Every row comes from one small tree of marks. The marks that hang from a mark follow it in brackets, in alphabetical order. Every link used is in the known rows. Which tree was each row made from?
Known rows
F{C{J{L{A}} R}}: [ 36.6  21.3 -12.8   0.5 -35.9  36.1   0.0 -38.2 -47.0  30.7   8.5  -5.4
  39.2  14.6  -9.1]
J{C L{A}}: [  7.1   5.3 -23.6  15.8  27.2 -24.6  23.5 -32.1 -39.3 -15.2  35.7 -29.0
  -0.4   0.0  12.2]
C{F J{L{A}} R}: [ 56.4  11.0  37.3  18.5 -19.3  50.8  52.5   5.2 -50.3  42.4   3.5   0.4
  74.6  -9.4 -42.3]
Q{L{A{G{J{C{F}}}}}}: [ -9.4  29.1 -20.0 -15.5   5.3  17.8  -8.4  -1.0  21.4 -16.6   1.3   6.0
 -14.8 -25.8  10.7]
F{C{J{L{A{G}}} R}}: [ 16.6   6.8 -30.9 -21.4 -55.3  27.7 -12.8 -25.3 -17.7  20.1  -3.1   1.7
   5.1  14.3  -0.8]
A{G{J{C{F R}}} L}: [-17.4 -28.5 -14.5  -3.7   9.0  12.6  -7.2  32.2  33.6  -0.7 -47.7  25.0
 -33.0  -1.9 -18.3]
A{G L{J{C{F}}}}: [-35.7 -27.8 -25.5  -8.4   6.1 -38.2  -9.8  28.2  25.5 -40.2 -41.5   4.1
 -39.8  -2.0  22.1]
G{J{C{R} L{A}}}: [ 26.2   8.5   3.7  33.1  20.4  41.9   2.9 -24.1 -42.1  27.0  18.0 -13.5
   0.5 -13.4 -21.6]
J{C{F R} L{A{G}}}: [ 25.8 -15.8 -17.7  20.8   9.7  10.3  50.7   9.1 -12.4  -0.5 -16.8 -13.2
   6.6 -35.7 -21.7]
A{G}: [-39.8 -15.5   0.2 -41.5 -21.3 -59.2 -21.6   9.5  48.3 -11.7  41.5   1.6
 -16.1  48.6   7.1]
C{J}: [ -9.5   8.1  27.1 -29.2 -24.3 -35.3 -18.6  -5.0   3.7  12.9  37.8  14.8
  35.2  45.7   2.7]
J{C{F R} L}: [ 26.1  -8.1  23.3  26.9  41.5 -14.3  49.6  13.6 -17.7  11.8 -10.5   4.1
  18.6 -27.2  -3.3]
L{A{G} J{C{F R}}}: [ 21.4 -12.8  -8.3  30.1 -18.1  19.5   9.4  16.3   5.7  -0.4 -36.7  -9.1
  22.7 -35.0 -36.7]
Q{L{A J{C{F R}}}}: [ 25.1  27.2  23.2  24.1   5.6  55.3  26.5 -14.0  -2.6  -5.4 -30.1  -5.6
  51.2 -19.5  -8.2]
G{J{C}}: [-16.5   7.3   0.6   1.8  27.7 -39.2 -41.9  -6.2   2.7   1.1  31.3   5.7
 -20.7   8.0  12.1]
A{G{J} L}: [-57.7 -21.7 -10.1 -48.8 -18.3 -15.7 -49.7  15.9  42.7  -9.8  20.8   9.7
 -58.7  65.0   5.1]
G{J{L}}: [-10.0   7.0  31.6 -13.2  16.9 -19.1 -29.3  -0.3 -20.5  23.8  60.0   2.5
 -26.6  21.8  11.9]

Write each row's tree
[ 26.5  -6.0 -13.7  24.2  -5.4  31.3   3.0  16.2  10.7  19.5 -18.0   2.4
   9.8 -32.5 -48.9]
L{A{G{J{C{F R}}}}}
[-36.9  23.8   4.6 -45.7 -40.2  11.4 -24.0 -21.8  32.2 -24.7  30.1 -16.4
  -9.9  41.5  26.1]
Q{L{A{G} J}}
[-21.4 -33.8  -8.3   6.6   0.2   1.2  -0.1  29.5  33.0 -21.6 -62.2   8.1
 -21.8  -3.2  -0.8]
A{G L{J{C{F R}}}}
[-33.5  21.5 -24.8 -23.0 -14.3   1.0 -25.3 -28.8  24.3 -38.9   7.6 -18.0
 -26.1   8.4  44.9]
Q{L{A{G} J{C}}}
[ 10.1  -3.0   5.8  13.6  52.2 -53.7  32.6  12.8 -26.3 -10.3   9.8  -3.8
  -1.5 -30.3  22.6]
J{C{F} L}
[-55.8 -19.4 -39.8 -28.6   7.9 -30.8 -46.8   3.0  35.8 -26.6  -2.8   9.0
 -74.8  33.1  27.6]
A{G{J{C}} L}
[ 31.0  -0.1  51.4  -2.5 -22.5   8.5  21.2  23.7   2.7  38.4  -6.8  28.9
  74.7  13.6 -39.4]
C{F J R}
[ 46.0  -2.6   5.2  44.5  28.7  22.8  63.1  -0.9 -39.5  14.0 -10.2 -15.8
  43.0 -34.4 -30.0]
J{C{F R} L{A}}
[ 17.2 -10.4  21.7  23.0  26.0 -22.8  31.2  15.6  10.7   8.4 -17.7  11.8
  44.2 -12.6 -24.4]
J{C{F R}}
[ 11.7 -12.1   9.2   8.3  25.9   0.4   0.0  32.5   0.4  24.7 -16.7  18.5
 -38.1 -44.1  -3.3]
A{G{J{C{F R} L}}}
[ 11.9   3.6  48.4 -11.0 -13.8  11.1  11.2  -7.0 -22.8  35.2  23.1  18.1
  29.6  29.9  -0.7]
C{J{L} R}
[-20.4  15.6  -5.3  -8.8 -25.0  40.7 -10.8 -29.2  31.3 -19.1 -16.1  -9.7
  -3.8  10.6  20.2]
Q{L{A{G} J{C{R}}}}
[-59.7 -27.2 -33.6 -18.8  -0.6 -43.0 -40.2   3.3  32.1 -47.8 -18.6  -4.7
 -60.4  33.6  40.2]
A{G L{J{C}}}
[  0.8 -13.2 -26.1   9.5   0.7   7.5  22.6 -18.3  -4.1  -3.7   8.0 -17.7
 -15.9  -2.2  -4.6]
J{C{R} L{A{G}}}
[-40.2 -13.8 -12.3  -0.3  15.8 -34.2 -25.6 -10.2   4.5 -36.2 -12.6  -9.7
 -26.1  33.7  32.5]
A{L{J{C}}}
[ 50.9   7.8  10.3  44.6  28.9  49.2  29.1   2.9 -47.9  32.0  -6.2  -7.2
  21.1 -48.4 -37.0]
G{J{C{F R} L{A}}}
[  7.8  -7.2 -25.9  16.9 -10.5 -20.6  -3.9  15.2   1.5 -21.1 -15.8 -18.5
   5.1 -38.2  -8.1]
L{A{G} J{C{F}}}
[  1.7  17.1  -9.3 -28.5 -10.0 -39.4 -29.7 -25.1 -32.9   9.0  24.2  10.1
  -0.5  19.1  42.6]
F{C{J{L}}}
[  4.5  15.2   4.6   5.1 -14.7  39.3  14.5  -2.4  27.8 -15.1 -37.0  -3.1
  16.6 -22.9   2.6]
Q{L{A{G} J{C{F R}}}}
[-17.2   0.6 -10.8 -24.3 -34.8   3.7 -41.4  -0.8  17.7   7.8  48.8 -10.3
 -13.2  29.9 -26.5]
L{A{G{J}}}
[-27.3  -5.1 -14.5 -14.6  24.3 -41.8 -41.0   0.5   2.4  -2.9  28.2   7.6
 -77.6 -10.7  39.8]
A{G{J{C L}}}
[  8.8  33.5   6.1  10.6  12.5  14.5  12.2 -15.7  -7.8 -26.7  -8.2 -15.7
  30.8 -20.8  19.6]
Q{L{A J{C{F}}}}
[ 32.9   1.2  61.4   2.2  -5.8  14.9  37.4  21.4 -31.8  42.1   0.4  22.0
  53.1  -1.7 -16.8]
C{F J{L} R}
